What can hang from each mark:
q_539: q_671
q_238: q_83
q_797: q_83 q_269 q_466 q_671
q_83: q_210 q_539 q_797
q_269: q_539
q_671: q_539 q_797
q_210: q_671
q_466: q_797

Every row comes from one small tree of marks. The marks that hang from a mark follow it in brackets, in the order of their numbers. Every link used is in the known rows. Which tree was each row made from?
Known rows:
q_466(q_797(q_269(q_539(q_671)))): [ -3.4  17.0  19.3  -3.6 -11.5   7.3 -15.0   4.2  -1.5  -2.0  -7.4 -14.1
  -5.1  23.6  22.7 -18.1  -2.6 -19.8  -7.9  -3.4  14.9  -0.8   6.9   3.2
   6.9]
q_797(q_269(q_539(q_671)) q_466): [ -8.7  -1.1  21.8   7.6 -14.1  -2.3 -16.6  10.9  22.1  -5.4 -10.4 -10.5
  -0.4   1.6  36.3  12.8 -13.4  -4.3  -2.1   2.8  18.3   9.8  11.2  -8.1
  30.6]
q_671(q_539 q_797(q_83 q_269 q_466)): [ -0.9  14.8  -8.0  19.3   3.7 -13.0 -12.5 -15.1   7.0  10.6   6.5 -18.7
  35.3 -22.3 -10.8  14.0   1.1   2.3   5.5  -0.8   3.6   4.6   2.5 -11.8
  45.5]
q_671(q_539 q_797): [ -2.2  37.3  -9.1   1.0  -0.9  -0.6  -0.3 -27.1 -14.8   8.9  12.9  29.9
   9.5 -10.4   9.9 -14.1   9.9 -30.0  -1.4  -9.0   4.8   1.0  -9.2 -12.5
   5.4]
q_83(q_210): [  3.6   2.7   7.1 -17.6 -12.8   3.3  11.0   4.2 -15.4  -9.9   7.4  16.6
  -2.6   5.4   7.1   4.7  24.9   8.0  11.6   1.0  -2.2  -5.5   3.1   4.6
   0.2]
q_83(q_539 q_797(q_269 q_466 q_671)): [ -1.3 -32.4   8.3   6.9   9.0 -11.3  -7.6  12.8  21.3  20.6  -9.9  -6.5
  -1.8   4.6  -8.5  -2.2  11.2   2.0 -20.2   0.7   7.5  -0.1   3.6   5.7
 -25.7]
q_466(q_797(q_269 q_671)): [  2.6  12.0  17.8  -0.4  -1.8   5.0  -3.9   6.0   4.2  21.7   1.9  -3.1
   4.9  16.7  -3.5 -24.1  -1.4   2.0   5.2  -2.6   8.7  -2.5  -1.2  28.6
 -27.7]
q_269(q_539(q_671(q_797))): [ -6.9  30.1  -8.8  -2.2  -6.7   6.5   3.0 -16.4  -6.8  -7.4  -2.3  25.5
 -28.3   4.8  28.6  -9.3 -21.2 -23.4  -6.8  -2.3   2.3   6.2  -8.1 -10.4
  -1.3]
q_269(q_539(q_671(q_797(q_83 q_466)))): [ -6.2  18.9 -26.8   3.9  -7.0   0.9  -2.2  -9.2  -1.5  -4.5  -2.6  -2.2
 -14.5  -1.1  21.9   8.1 -46.0   5.1  -2.4   2.2  -0.8  10.4   1.1 -11.2
  17.0]
q_238(q_83(q_210 q_539)): [  9.2 -21.3  11.9 -13.5   0.4  -0.3   8.8   9.7 -14.4 -19.6 -16.1  26.8
 -15.3 -10.4  -2.9   6.0  40.6   8.7   2.5  -1.5 -17.7 -11.8  12.9  12.5
 -12.2]
q_269(q_539): [  2.0  11.4  11.8 -10.0 -22.8   8.5  -2.5  -0.3 -17.2  -4.5  -0.5  18.6
 -21.7   6.2  37.3  -9.1 -37.0  -4.0  -5.7  -2.9   5.2  -0.6  17.3   7.1
 -14.8]
q_539(q_671(q_797(q_466))): [ -6.5  30.8 -17.5   6.4  -2.0  -1.2   0.4 -12.0   6.9  -0.4   1.0  17.7
  -0.6  -2.0  23.1  -0.5 -16.9 -15.9   7.7   1.1  11.0  11.0 -19.6 -19.5
  13.8]
q_269(q_539(q_671(q_797(q_83)))): [ -6.5  23.8 -20.0  -6.5  -4.7   4.6   4.1 -13.2 -13.0 -11.8  -0.6   7.4
 -24.6   0.9  13.7  -1.9 -37.1  -8.9  -2.3  -0.7 -12.1   5.3  -6.5  -1.3
   0.2]
q_83(q_539): [  2.9   7.5  15.8  -7.1  -5.0   3.1  -0.8   2.0 -21.8 -11.6  -4.1  13.6
 -19.1   7.9  24.3 -27.6   7.5 -24.9  -7.2  -7.9   0.9  -7.8  10.8   1.8
 -31.6]
q_797(q_83 q_466): [  7.2  -2.5 -14.3   6.3  -9.1  -3.5  -4.0   9.9 -16.8   0.7   5.5 -18.4
  14.6  -1.3  14.9  13.7 -47.0  32.7  15.1   4.0  -2.7   5.1  12.6   5.3
   3.1]
q_210(q_671(q_539 q_797)): [ -2.1  30.9 -12.1   0.3  10.8  15.0  11.7 -27.7   4.2   2.0  26.6  25.3
   2.2  -9.2 -10.7 -18.5 -24.6 -25.1   2.3  -8.0   9.0   3.9 -11.1 -24.9
  -0.9]
q_671(q_797): [  3.5  36.4   5.8  -0.3  -6.0   4.4   8.4 -20.8 -18.7   1.2   6.2  31.8
  -9.8  -6.7  12.6 -16.3 -16.4  -5.5   3.9  -0.3   7.9  -1.6  -5.9  -7.5
  -7.2]
q_671(q_797(q_83 q_466)): [  6.2  20.4 -20.0  10.4  -4.7  -5.2   1.9 -10.8 -10.8   7.0   4.2  -4.0
   9.1  -8.4   7.0   7.1 -49.7  29.9   9.3   5.8   0.6   4.7   5.2  -8.1
  13.7]
q_539(q_671(q_797)): [ -6.2  35.5  -8.6  -1.4   3.4   5.0   8.2 -18.4  -8.0  -8.0   2.7  28.2
 -10.5  -2.8  13.1 -11.3   9.5 -30.8   8.5  -2.0   2.2   6.7 -26.3  -9.5
  -2.9]
q_238(q_83): [ 11.0  -6.0  21.4  -5.4  -6.4   5.3   8.1   4.9 -20.7  -8.2  -9.9  35.0
  -0.6 -17.2  17.5   6.4 -17.5  14.7  14.8  -1.3 -11.2  -2.5   0.4  18.6
 -23.0]
q_539(q_671): [ -5.8  14.4   0.1  -7.5  -3.3   8.2   0.6  -0.2 -12.7 -13.5   3.2  18.3
  -5.4   3.5  21.5  -8.6   5.1 -31.3  12.1  -3.6  -1.2   5.5 -21.4   2.2
 -14.1]
q_539(q_671(q_797(q_83 q_466))): [ -5.2  20.9 -33.3   9.5   4.7  -2.8   2.7 -10.1  -3.3  -4.6   2.4  -3.2
   4.7  -6.3   4.4   8.9 -26.8   0.8  13.0   3.0  -3.2   9.9 -17.2 -11.1
  14.6]
q_210(q_671(q_797(q_269))): [  2.4  24.0  27.5   4.8  10.1  14.4  14.0 -21.9  15.8  -6.2  15.4  16.6
  -5.3 -12.7 -13.5 -16.2 -27.8  -2.8   6.4   2.7  15.7   4.1  -5.4 -23.0
   7.0]
q_539(q_671(q_797(q_83 q_269 q_466))): [ -5.2  15.7  -6.8  13.0   7.8  -5.8  -2.8  -8.2  10.8  -6.9  -2.4 -15.7
  13.7 -13.6  -3.1  12.5  -5.8  -1.5  13.8   5.0  -0.7   9.3 -13.9 -10.9
  32.4]
q_238(q_83(q_210 q_539 q_797)): [ 10.6 -39.9   4.0 -10.5   6.9  -4.4  10.9  10.3 -16.0 -10.5 -17.8  22.2
 -10.7  -7.7 -14.2  13.3  41.6  12.3 -12.4   0.1 -18.4 -13.7   5.6   6.2
 -19.3]

Write each row's tree:
[ -1.7 -37.0 -27.9  -7.5   4.7  -9.1   3.6  13.8  15.0  18.3  -3.6   0.8
  -9.8  11.5 -15.5   6.9  24.4  16.2 -17.7   2.5  -4.8  -5.7   1.8   1.8
 -23.2]	q_83(q_210 q_539 q_797(q_466 q_671))
[  6.4  -1.7 -24.6 -10.3   6.9  12.6   8.1   5.7 -14.3 -10.3  11.4 -31.0
 -10.6  25.6 -26.5 -23.9   0.1  12.0  -2.0  -1.6 -12.1 -10.9  19.1   0.2
 -13.6]	q_466(q_797(q_83(q_210(q_671) q_539)))
[ -1.2   8.6  14.5  -3.3 -10.8   6.3  -9.7   7.2   7.8  22.4  -3.4  -3.5
  -9.2  21.3   7.4 -22.5 -16.3   6.0  -6.7  -1.4   9.3  -2.1  12.4  26.8
 -24.9]	q_466(q_797(q_269(q_539) q_671))
[ -6.8  30.3  18.1   6.3   6.5   1.8   1.9 -15.9   5.2  -9.5  -1.4  17.1
  -3.3  -8.6   4.1  -7.2  25.2 -30.6   8.2  -1.3   7.2   5.1 -23.8  -9.3
  14.2]	q_539(q_671(q_797(q_269)))
[ -5.2   1.9  15.7   0.8   1.0  -1.2  -6.4  -0.4  14.5  17.3   8.4  14.5
  18.0  -9.0 -14.7  -4.7  29.2 -24.8   9.5  -7.6  -3.4   1.1 -12.0  25.4
 -14.2]	q_797(q_269 q_671(q_539))
[  1.3 -33.2  17.0  -0.9 -14.0  -8.7  -4.4  15.3  12.0   5.7  -8.6 -13.9
   5.4   3.1   6.5  33.0  10.1  29.3 -17.8   9.6  15.0  -2.3  18.2 -16.5
  35.5]	q_83(q_210 q_797(q_269(q_539) q_466))
[ -6.5 -26.5  10.3   9.2  10.2  -9.2 -12.0   8.2  14.7  -5.1 -16.7 -18.4
   2.0   4.9   7.9   4.3  36.9 -29.8 -20.7  -0.9  12.5   2.7  -3.1 -23.3
   4.2]	q_83(q_539(q_671) q_797(q_269 q_466))
[ -4.3 -17.3   9.5  -6.3  11.5  -4.2   0.2   9.9  -1.8 -29.9  -7.1 -30.6
  -2.9  -4.4 -28.9   8.0  70.1 -16.2   8.2  -0.9 -22.6  -7.0   0.6   8.6
  14.6]	q_797(q_83(q_210 q_539(q_671)) q_269)
[  4.3  16.0  15.7   7.5   7.3  -4.4   0.9 -14.3 -10.9  -9.2  -5.0 -11.8
  -9.0 -14.0 -15.4 -11.7  16.3  -4.4  -2.1  -1.4  -7.1  -6.9   7.8   0.5
   5.7]	q_671(q_797(q_83(q_539) q_269))
[ -8.6  17.1  10.7  10.4   7.0  -6.3  -7.4  -7.9  16.9 -10.0 -11.1  -0.2
 -11.1  -0.9  13.6 -12.8  36.1 -33.1  -8.1  -2.7  11.8   2.1  -3.5 -22.7
  16.5]	q_83(q_539(q_671(q_797(q_269 q_466))))
[  4.9 -19.1  20.6  -5.2   4.1  -4.8   1.2  11.2  -9.6 -23.1  -3.7 -29.5
  -1.3  -2.4 -25.0   4.9  51.2   6.1   4.6   0.0 -16.6 -11.9  17.3  11.1
  13.9]	q_797(q_83(q_210 q_539) q_269)
[  0.3 -25.5 -22.7   2.2   4.5  -8.3  -3.6   9.3   8.2  22.5  -5.7   5.9
 -12.0  11.0   3.8  -8.5 -12.0   0.1 -20.6  -1.9   1.5  -2.4   0.0   4.4
 -43.9]	q_83(q_539 q_797(q_466 q_671))
[ -0.6 -24.1 -38.6  -3.8   2.4  -9.2   5.1  16.5   9.8   7.8   2.3 -20.2
  -6.0   4.9 -22.4  13.1  -3.0  36.4   7.5   3.4 -24.0  -3.7  12.6  24.8
 -15.6]	q_797(q_83(q_210 q_539) q_466 q_671)
[ -2.6  24.9  15.9   8.1  14.0  10.4   8.2 -25.8  17.7  -1.5  21.4  14.6
  11.0 -18.4 -21.1 -14.2  -3.3 -27.7   2.6  -5.9  13.0   4.3  -9.1 -25.2
  17.3]	q_210(q_671(q_539 q_797(q_269)))
[  4.8 -35.8 -21.1   7.8   4.9  -6.7  -2.1   9.0   6.3  26.5  -6.8  27.3
  21.4 -18.3  -7.5  23.2 -18.6  18.8  -1.4  -0.8 -11.1   5.0 -12.2  18.1
 -25.8]	q_238(q_83(q_797(q_466 q_671(q_539))))
[ -2.7  18.3 -24.4  -4.1  -2.9   6.1  -7.6  -0.6  -7.0  28.9  13.7   8.7
   8.8  21.7  -1.9 -29.8  -5.0 -17.2   0.5 -10.4  -0.8  -0.5  -9.4  22.8
 -38.6]	q_466(q_797(q_671(q_539)))
[ -3.9  10.6   4.3   2.0   0.8   1.7 -12.6   2.8   4.8  28.3   8.8  -3.9
  20.1  13.6 -10.8 -23.5  17.5 -20.1   1.7  -8.9   4.9  -2.1  -6.0  23.4
 -18.1]	q_466(q_797(q_269 q_671(q_539)))
[ -7.1  23.3   9.0  13.8   4.5  -4.7  -4.0 -12.4  18.3  -2.9  -2.5   4.5
   7.6  -7.7  15.2   4.4   6.8 -16.6   8.0   3.0  18.8  11.1 -17.9 -18.3
  33.2]	q_539(q_671(q_797(q_269 q_466)))
[  2.8  14.1  30.9  -1.1 -16.9   8.1 -14.5   4.6  -7.3   5.1  -5.2 -11.5
  -5.4  22.4  25.4 -21.7 -13.5  -1.8 -10.6  -2.0  19.1  -2.1  23.0   4.1
   3.0]	q_466(q_797(q_269(q_539)))
[ -1.0   3.9   1.7   2.8   9.7   1.9 -13.1   8.3 -12.3 -10.2  -8.8 -39.1
   0.9  18.7 -10.7 -22.8  26.4 -23.0  -2.9  -5.8  -7.2  -5.2   5.4   9.3
  -7.1]	q_466(q_797(q_83(q_539(q_671)) q_269))
[  6.0  -8.1 -15.8 -14.8   4.5  13.1  20.9   2.6 -13.1 -18.7  21.3  -8.6
  -0.3  -1.1 -30.3   8.3 -21.3  26.4  19.8   4.2 -19.1  -3.8   3.4   4.6
  -1.2]	q_797(q_83(q_210(q_671)))
[  8.9 -19.8   8.7 -11.5   4.8  14.3  23.3   5.3   0.4 -18.0   2.4  30.8
  -4.6 -14.0 -12.7  15.9 -11.8  28.4  17.9   4.3 -12.6  -3.7   2.0   5.1
  -4.4]	q_238(q_83(q_210(q_671)))
[ -3.3  28.6 -24.8   0.2   7.9   3.5   9.9 -16.4 -18.1 -12.8   4.4   8.7
  -6.4  -8.7  -3.9  -4.5 -10.9 -14.5  13.0  -1.1 -14.6   3.9 -25.2  -3.0
  -3.7]	q_539(q_671(q_797(q_83)))
[  1.8 -19.4 -21.4   2.1  -3.1  -3.7   1.6   8.2   5.9  29.3   3.9  13.8
   6.7   6.0   5.1   7.1 -39.8  21.5  -4.9   3.6   4.6   4.9 -10.0  10.2
 -34.1]	q_83(q_797(q_466 q_671))
[ -1.9   5.9 -14.7  -7.7   8.6   4.9  15.3 -11.2  20.1 -10.9  11.1   5.0
 -18.6   4.4  -9.6  -8.4   3.2   6.6  -7.6   1.6   9.5  -3.9  13.0 -32.9
  15.1]	q_83(q_210(q_671(q_797(q_466))) q_539)
[ -5.8 -20.1  15.1   7.0  -7.2  -3.8 -12.2   7.7  13.9   3.3 -11.4 -11.1
   5.0   3.3  21.3  17.7 -15.4  -3.4 -17.2   4.2  17.8   9.0   1.9 -17.8
  19.7]	q_83(q_797(q_269(q_539(q_671)) q_466))
[ 13.3 -41.8  -2.5   1.5  -3.2  -6.9   7.0  15.4  -3.9   3.0 -12.6  18.4
  14.3 -11.1  -2.5  40.7   4.7  45.6   1.0   8.8  -5.7  -1.8   3.7  -0.5
   7.6]	q_238(q_83(q_210 q_797(q_466)))
[ -2.6 -28.0 -28.7  -4.4   7.7   2.4   8.6   2.7  18.3   7.8  21.1  -1.9
  23.9   1.2 -19.0  21.1  -6.7  10.4  -8.2   3.5   8.2   2.9  -1.9 -30.2
  20.3]	q_83(q_210(q_671(q_539)) q_797(q_466))
[  1.6 -21.2 -13.2  -7.7  10.1  -0.5   4.5   4.2  -7.1  15.3  -4.0  17.5
 -23.8   8.3  -8.6 -21.0   4.7 -16.9 -20.1  -6.2  -9.7  -7.3  -6.5  14.8
 -67.2]	q_83(q_539 q_797(q_671))
[  1.6 -22.0  11.6   3.3 -17.5  -7.8  -6.6  16.6   9.4  -7.3  -4.3 -36.4
   9.3  -3.6   1.2  35.0  -7.5  46.2   4.9   9.6  -0.6   0.4  32.3   4.4
  47.2]	q_797(q_83(q_210) q_269(q_539) q_466)
[  5.0 -25.6  26.6  -9.9  -0.8  -2.0   7.0   6.7  -5.5  -2.6  -0.8   2.0
  10.4  -1.3 -13.3  18.3  47.9   6.9  -4.4   5.2   2.5  -8.3  -2.8  -4.2
  12.2]	q_83(q_210 q_797(q_269))
[  6.3 -10.6  17.1  14.7  -8.7  -6.4  -9.8  11.7  -1.8  -2.5   0.1 -32.7
  26.1  -9.7   6.3  19.9 -23.4  30.9  16.2   6.6   2.9   5.7  16.6   5.1
  24.2]	q_797(q_83 q_269 q_466)
[  1.2 -26.8   6.8   9.5   1.0  -7.5  -1.9  10.7  20.5  26.6  -1.7  -0.6
  14.5  -1.5  -4.9  11.6 -18.5  16.9  -3.9   5.4  10.7   4.5  -7.3   7.8
 -14.9]	q_83(q_797(q_269 q_466 q_671))
[ -7.1 -30.2  11.5  -9.5  14.8  -5.6   1.2   7.3   5.4 -18.1 -11.2 -10.3
  -7.8   4.6 -20.8   4.5  90.7 -33.9 -16.8  -1.3  -5.2  -8.8 -11.2 -15.0
   9.4]	q_83(q_210 q_539(q_671) q_797(q_269))
[ 11.1 -33.7  34.4   3.0  -4.2   0.7   0.3   7.9  -7.3  -3.6 -21.4  20.2
  -3.5 -18.9   6.5  19.1  -9.6  20.1 -11.7   2.2  -2.1  -2.4   8.3  11.3
  -7.9]	q_238(q_83(q_797(q_269(q_539))))
[ -6.4   6.0  31.7  -2.1 -10.5   5.6  -7.9   2.2   3.3 -15.6  -7.0   3.0
 -11.6   2.0  22.1  -3.1   8.5 -21.9  -0.9  -2.2   6.0   3.3   1.1   4.4
  10.9]	q_797(q_269(q_539(q_671)))
[  4.3 -16.9  16.7  -6.1   7.8   9.8  16.7   6.3   4.3 -21.9  16.2 -22.7
   7.4  -8.0 -39.9  13.6   3.4  27.2  20.5   5.9 -13.0  -4.2   5.8   1.8
  22.2]	q_797(q_83(q_210(q_671)) q_269)
[ -6.2   1.1 -25.2   3.7  -7.0  -5.3  -7.5   3.8  17.1  29.1  13.3  13.6
  20.2  -1.7   7.5   1.7 -19.0  -2.2   8.4  -5.5   3.2   6.7  -5.6  15.6
 -16.4]	q_797(q_466 q_671(q_539))
[  4.8  13.1   7.7  19.2  -2.5  -8.6  -2.3  -9.1   1.6   4.6   0.9 -14.3
  17.5 -17.6  -3.4  10.9 -24.4  30.5   9.6   7.9   6.6   4.8   7.4  -7.3
  33.1]	q_671(q_797(q_83 q_269 q_466))
[  0.5   2.5 -47.7 -10.3   4.3   0.9  -2.1   7.8 -10.9  21.9  17.3 -16.6
  16.4  19.5 -33.8  -7.4  13.6   8.4   9.3  -5.4 -22.3  -7.8  -4.6  32.0
 -22.5]	q_466(q_797(q_83(q_210) q_671(q_539)))
[  3.0 -32.2  25.4  -9.4   6.4  -6.3   2.7   8.8  -3.0  -9.7  -8.9  -8.1
  -5.3   3.0 -19.7   1.4  76.2 -12.1 -20.8   0.0  -1.5 -13.7   9.1 -10.3
   3.7]	q_83(q_210 q_539 q_797(q_269))
[ -4.7  13.7 -37.6   3.8   4.0  -4.7   7.3  -6.9   1.9  -8.5   2.8  -5.6
   6.3  -4.7  -5.1  19.8  -1.3  10.0  14.9   6.7  -8.8   5.9 -17.6 -11.8
  27.6]	q_539(q_671(q_797(q_83(q_210) q_466)))
[  4.7   3.5  -2.0   2.9   1.2   4.5  -2.9  10.3  -6.1  17.6   3.8 -24.6
  10.3  14.0 -23.2 -16.1 -14.6  17.0  12.5   0.0  -9.0  -3.9   0.6  37.0
 -28.1]	q_466(q_797(q_83 q_269 q_671))
[ -5.2 -19.6 -21.3   2.1   6.4  -6.1  -9.5   7.1   2.5  -3.6 -10.4  -5.7
  -7.7  12.5  17.7  -0.4  12.7 -30.0 -20.9  -3.7   6.2   2.8  -5.7 -19.7
 -15.3]	q_83(q_539(q_671) q_797(q_466))
[ -1.4  21.5  24.4  10.5 -14.0  -4.5  -7.6 -10.8  15.1   7.7  -6.1   2.5
  -3.1  -9.0  28.5   4.4 -31.5  16.0  -8.2   5.6  25.6   7.4  18.8 -19.2
  33.7]	q_671(q_797(q_269(q_539) q_466))
[  3.3  19.5  13.8   5.2  -5.4  -1.2   1.4 -15.5 -10.4  -4.7  -2.1  -6.3
  -9.1 -13.8  -1.0   1.1 -26.3  14.8  -1.9   2.9  -4.9  -0.1  13.4   1.1
  17.6]	q_671(q_797(q_83 q_269(q_539)))
[  0.6  10.8 -24.3  -3.9   3.9   5.3  -8.0   5.7 -25.6  -9.4  -2.4 -27.6
  -9.2  28.2  -1.9 -29.3   2.5 -20.9  -3.7  -8.2 -12.9  -5.8   1.9   9.5
 -25.3]	q_466(q_797(q_83(q_539(q_671))))
